Each row was made from one walk, in order. Every step used is in the known rows, and no mark comes twice. Write each row's walk.
Known rows:
retaz, vizi, sotu, lopop: -2.68,1.58,0.78,-1.69,-0.25,-2.70,2.22,-0.56,2.77,-1.27,0.13,5.00,1.69,0.18,1.08,2.14,1.98,-2.19,1.44
sotu, sevi, lopop, vizi: -2.53,1.27,-1.66,-4.44,1.37,-0.92,1.95,1.90,-0.42,-1.63,1.73,2.47,0.87,-4.79,4.00,2.34,-0.16,-5.05,2.44
retaz, vizi: -0.10,0.30,1.25,-1.43,-0.64,-2.21,1.05,-1.00,1.32,-0.62,-0.40,1.40,-0.72,-0.19,0.91,0.58,-0.38,-1.00,4.02
lopop, mufod, retaz, vizi: 2.07,-0.82,-2.27,-4.81,-2.34,0.79,-0.52,-1.12,0.46,-0.48,-4.46,-0.64,1.61,0.12,3.30,-0.46,-1.34,-1.58,6.44
mufod, retaz, vizi, sotu, sevi, lopop: -2.13,1.62,-3.87,-4.62,-1.79,-2.43,-0.09,1.13,2.72,-1.46,-0.08,3.86,3.48,-2.59,1.95,0.69,1.47,-0.86,3.86
sevi, sotu, lopop, mufod, retaz, vizi: 0.07,-2.33,-2.89,-5.40,-1.65,-1.12,1.76,0.00,1.75,-0.85,-4.91,1.16,2.28,-1.16,5.54,0.77,-1.40,-4.11,5.79
mufod, retaz, vizi, sotu: 0.20,1.29,-1.68,-3.55,-1.40,-1.17,-1.43,-0.78,1.96,-1.58,-2.67,2.19,2.02,2.14,0.73,0.47,1.43,0.02,4.10
mufod, retaz, sotu, lopop: -0.33,-0.93,-0.03,-3.50,-1.38,0.22,-2.69,0.29,3.34,0.18,-2.17,2.68,3.45,-2.38,1.40,3.42,4.29,-3.03,2.05
lopop, mufod: 0.33,-0.07,-1.10,-3.57,-0.06,2.26,0.31,-0.92,-2.13,-0.45,-1.82,-1.61,2.40,0.12,3.90,-0.05,-0.27,-3.60,3.88
sotu, lopop, vizi: -2.15,0.31,0.32,-3.19,1.61,0.06,1.76,1.02,0.65,-0.69,-0.50,3.69,-0.30,-2.04,3.26,3.46,0.91,-6.01,0.91
sotu, lopop: -2.36,-0.57,-0.02,-1.61,0.22,0.25,0.54,0.46,1.99,0.63,0.33,3.45,1.11,-1.80,1.25,2.06,2.60,-4.18,0.82
mufod, retaz, lopop: 2.83,0.85,-0.84,-5.60,-0.96,0.27,-3.41,-0.68,2.34,0.54,-3.41,1.72,1.77,0.84,1.20,1.98,2.51,-0.84,5.84
mufod, retaz, sotu, sevi, lopop: -1.01,-0.10,-2.58,-4.67,-1.39,-0.69,-2.44,1.24,2.27,-0.88,0.06,1.25,4.68,-5.45,2.39,2.46,3.41,-1.91,3.41
sevi, sotu, lopop, mufod, retaz: -0.22,-2.30,-4.36,-5.95,-0.78,1.59,-0.05,0.39,0.23,-0.46,-4.57,0.22,3.83,-0.72,5.55,0.96,0.40,-5.48,4.13
retaz, lopop, vizi, sotu, sevi: -0.92,4.92,0.80,-6.64,2.78,-1.19,1.15,0.32,0.24,-3.96,0.51,4.20,1.41,-0.40,3.41,4.46,2.97,-3.63,3.51
mufod, retaz: 0.35,-0.84,-2.46,-3.27,-1.13,1.55,-3.04,0.16,1.00,0.57,-2.37,0.42,1.40,0.24,0.43,0.26,1.97,-1.85,3.06
sotu, lopop, mufod, retaz: -0.24,-2.12,-3.57,-4.71,-1.60,2.94,-1.38,0.39,0.96,0.91,-3.30,1.50,3.31,-1.43,3.82,0.89,2.00,-4.55,3.36
sevi, lopop, vizi, sotu: -0.60,3.68,-1.49,-3.81,1.18,-1.24,1.52,-0.36,-1.38,-2.69,-0.46,1.46,3.03,-0.69,4.56,2.20,-1.05,-3.81,2.07
sevi, lopop: -0.53,0.39,-1.40,-2.10,-0.75,-0.72,0.03,-0.43,0.21,0.33,0.14,0.52,2.27,-2.31,2.24,0.13,-0.29,-2.51,2.86
mufod, retaz, sevi, sotu, lopop: -0.85,0.45,-2.73,-3.36,0.93,-0.86,-2.30,0.55,2.95,1.93,-1.72,2.19,2.08,-0.60,3.32,3.93,2.75,-1.91,3.69
sotu, sevi, lopop: -3.07,0.26,-1.96,-2.53,-0.04,-0.87,0.70,1.21,0.83,-0.40,2.57,1.94,2.25,-4.46,1.93,0.88,1.69,-3.01,2.20
vizi, sotu, lopop, mufod: -2.10,1.24,-1.34,-3.75,0.20,1.67,1.43,-0.77,-0.70,-1.50,-1.64,2.00,4.66,0.08,4.16,1.71,2.42,-4.71,1.64

Write each row's walk:
-1.97,-0.10,-0.56,-3.90,2.29,-1.58,2.90,1.21,-0.11,-2.06,-1.15,2.44,0.13,-1.23,5.06,3.57,-0.71,-7.04,1.65 -> sevi, sotu, lopop, vizi
-3.63,2.55,-2.63,-3.10,0.53,-1.40,0.86,0.58,0.16,-1.97,2.34,2.66,4.29,-2.92,2.21,1.24,2.50,-2.69,1.52 -> vizi, sotu, sevi, lopop
-0.59,3.59,-0.07,-3.26,1.92,0.13,0.90,-0.09,-1.66,-3.26,-0.93,1.25,1.31,1.71,3.28,2.39,0.81,-3.90,1.52 -> lopop, vizi, sotu
-1.84,2.16,-2.37,-4.70,-0.78,-1.90,3.49,-0.53,-0.36,-2.85,0.57,1.86,4.27,-2.67,5.26,0.20,-0.74,-2.15,4.61 -> retaz, vizi, sotu, sevi, lopop, mufod
2.85,1.38,0.61,-5.89,0.02,1.07,0.28,-2.02,-0.64,-0.73,-3.04,-0.04,2.55,0.45,4.59,1.45,0.69,-2.52,6.55 -> retaz, lopop, mufod
1.43,2.49,-2.27,-3.17,0.15,0.18,0.24,-1.61,-1.12,1.75,-0.32,-1.13,3.99,-2.00,6.37,1.49,-0.68,-0.84,5.69 -> retaz, sevi, lopop, mufod
1.80,-1.05,-3.72,-5.05,-1.42,3.40,-2.37,-0.51,-0.95,0.00,-4.05,-1.51,3.08,0.36,3.45,-0.60,0.67,-2.98,4.84 -> lopop, mufod, retaz
-3.20,1.41,-0.29,-1.83,0.70,-0.23,0.63,0.03,1.50,-0.88,-0.03,3.98,3.12,0.26,1.28,2.41,3.79,-3.62,0.36 -> vizi, sotu, lopop
-0.36,-1.03,-4.40,-6.06,-2.71,-0.48,0.83,0.67,1.11,-0.95,-1.78,1.29,3.16,-4.44,4.18,-0.34,-0.93,-2.08,6.54 -> sotu, sevi, lopop, mufod, retaz, vizi
-0.26,2.72,-3.82,-4.58,-0.01,2.11,-1.91,-0.57,1.22,1.15,-2.71,2.45,5.27,1.03,4.86,3.29,4.15,-1.61,3.54 -> vizi, sotu, lopop, mufod, retaz, sevi
-2.37,2.10,-3.63,-4.98,0.18,0.54,1.86,0.30,-1.80,-2.30,0.91,0.90,5.63,-2.68,5.19,0.36,1.04,-3.62,3.21 -> vizi, sotu, sevi, lopop, mufod
0.99,4.80,-3.92,-4.97,0.94,-0.58,-2.01,-0.34,0.21,0.08,-1.61,1.71,3.57,0.01,5.29,3.93,0.78,-0.67,3.99 -> mufod, retaz, sevi, lopop, vizi, sotu
-1.89,-0.20,-3.21,-4.60,-0.50,1.01,1.80,0.72,-1.21,-0.75,0.76,0.30,3.81,-4.54,5.17,0.12,0.11,-3.99,3.79 -> sotu, sevi, lopop, mufod
-0.04,6.47,-0.98,-2.87,2.41,-1.97,0.85,-0.84,-0.84,-0.56,0.79,1.69,3.21,0.11,5.58,3.96,0.06,-1.35,3.20 -> retaz, sevi, lopop, vizi, sotu
-0.84,1.32,2.65,-3.52,1.19,-1.11,1.00,0.08,0.90,-1.82,-0.60,2.81,1.66,-2.82,3.76,5.46,1.66,-5.55,1.24 -> retaz, sotu, lopop, vizi
-1.25,1.07,-3.56,-5.94,-1.19,0.43,0.08,0.29,0.46,-2.63,-2.04,1.58,3.40,-0.35,3.27,0.33,1.79,-2.11,5.01 -> lopop, mufod, retaz, vizi, sotu, sevi
0.49,-0.04,-2.47,-3.97,-1.12,1.03,1.11,-1.11,-1.90,-0.14,-1.26,-1.56,4.05,-2.09,5.22,-0.35,-1.67,-3.08,4.46 -> sevi, lopop, mufod
-0.05,0.38,-0.05,-4.91,-0.01,-0.04,-1.55,0.78,2.18,-1.26,-2.50,2.65,2.33,-2.39,3.69,4.97,2.46,-4.99,2.19 -> mufod, retaz, sotu, lopop, vizi
3.59,1.87,-0.62,-7.12,0.34,0.21,-2.17,-0.11,1.13,-0.87,-3.96,2.08,0.22,0.33,3.21,3.38,0.88,-2.70,5.99 -> mufod, retaz, lopop, vizi
2.36,1.59,-3.36,-4.55,-0.16,2.61,-3.17,-1.23,-0.41,1.92,-3.07,-1.35,3.24,0.60,4.31,1.53,1.68,-0.51,5.92 -> lopop, mufod, retaz, sevi
-1.32,-1.56,-1.64,-4.04,0.29,0.49,2.46,-0.04,-0.65,-1.26,-2.38,0.08,3.06,-0.92,5.88,1.18,-0.23,-6.20,3.21 -> sevi, sotu, lopop, mufod
0.85,3.85,-0.63,-2.77,1.97,-1.79,0.48,-0.17,-0.60,0.84,0.83,0.89,1.03,-2.01,5.27,3.85,-0.92,-1.45,3.99 -> retaz, sevi, lopop, vizi
-1.26,1.36,0.01,-3.38,-0.66,-0.80,3.18,-1.01,0.74,-1.91,-1.54,3.33,3.12,0.16,3.98,1.26,0.82,-3.35,3.24 -> retaz, vizi, sotu, lopop, mufod
-3.19,3.82,-1.00,-4.35,2.83,-0.03,1.36,1.62,-1.21,-3.88,1.39,3.06,1.18,-0.52,3.05,3.32,2.45,-4.56,1.02 -> lopop, vizi, sotu, sevi
-2.82,-1.26,-0.86,-2.47,0.67,-1.38,1.67,0.55,1.43,-0.44,-0.91,2.13,1.56,-1.03,2.97,1.87,0.93,-5.18,1.42 -> sevi, sotu, lopop
-0.61,1.12,-2.26,-6.10,-0.38,-0.89,-1.29,1.76,1.00,-2.25,-0.64,1.84,3.30,-5.52,4.47,4.04,1.14,-3.68,3.50 -> mufod, retaz, sotu, sevi, lopop, vizi
1.01,-0.65,-1.40,-2.79,-1.86,-1.27,-1.52,-0.35,2.43,0.08,-2.79,1.35,0.16,0.04,0.53,0.20,0.25,-0.49,4.86 -> mufod, retaz, vizi
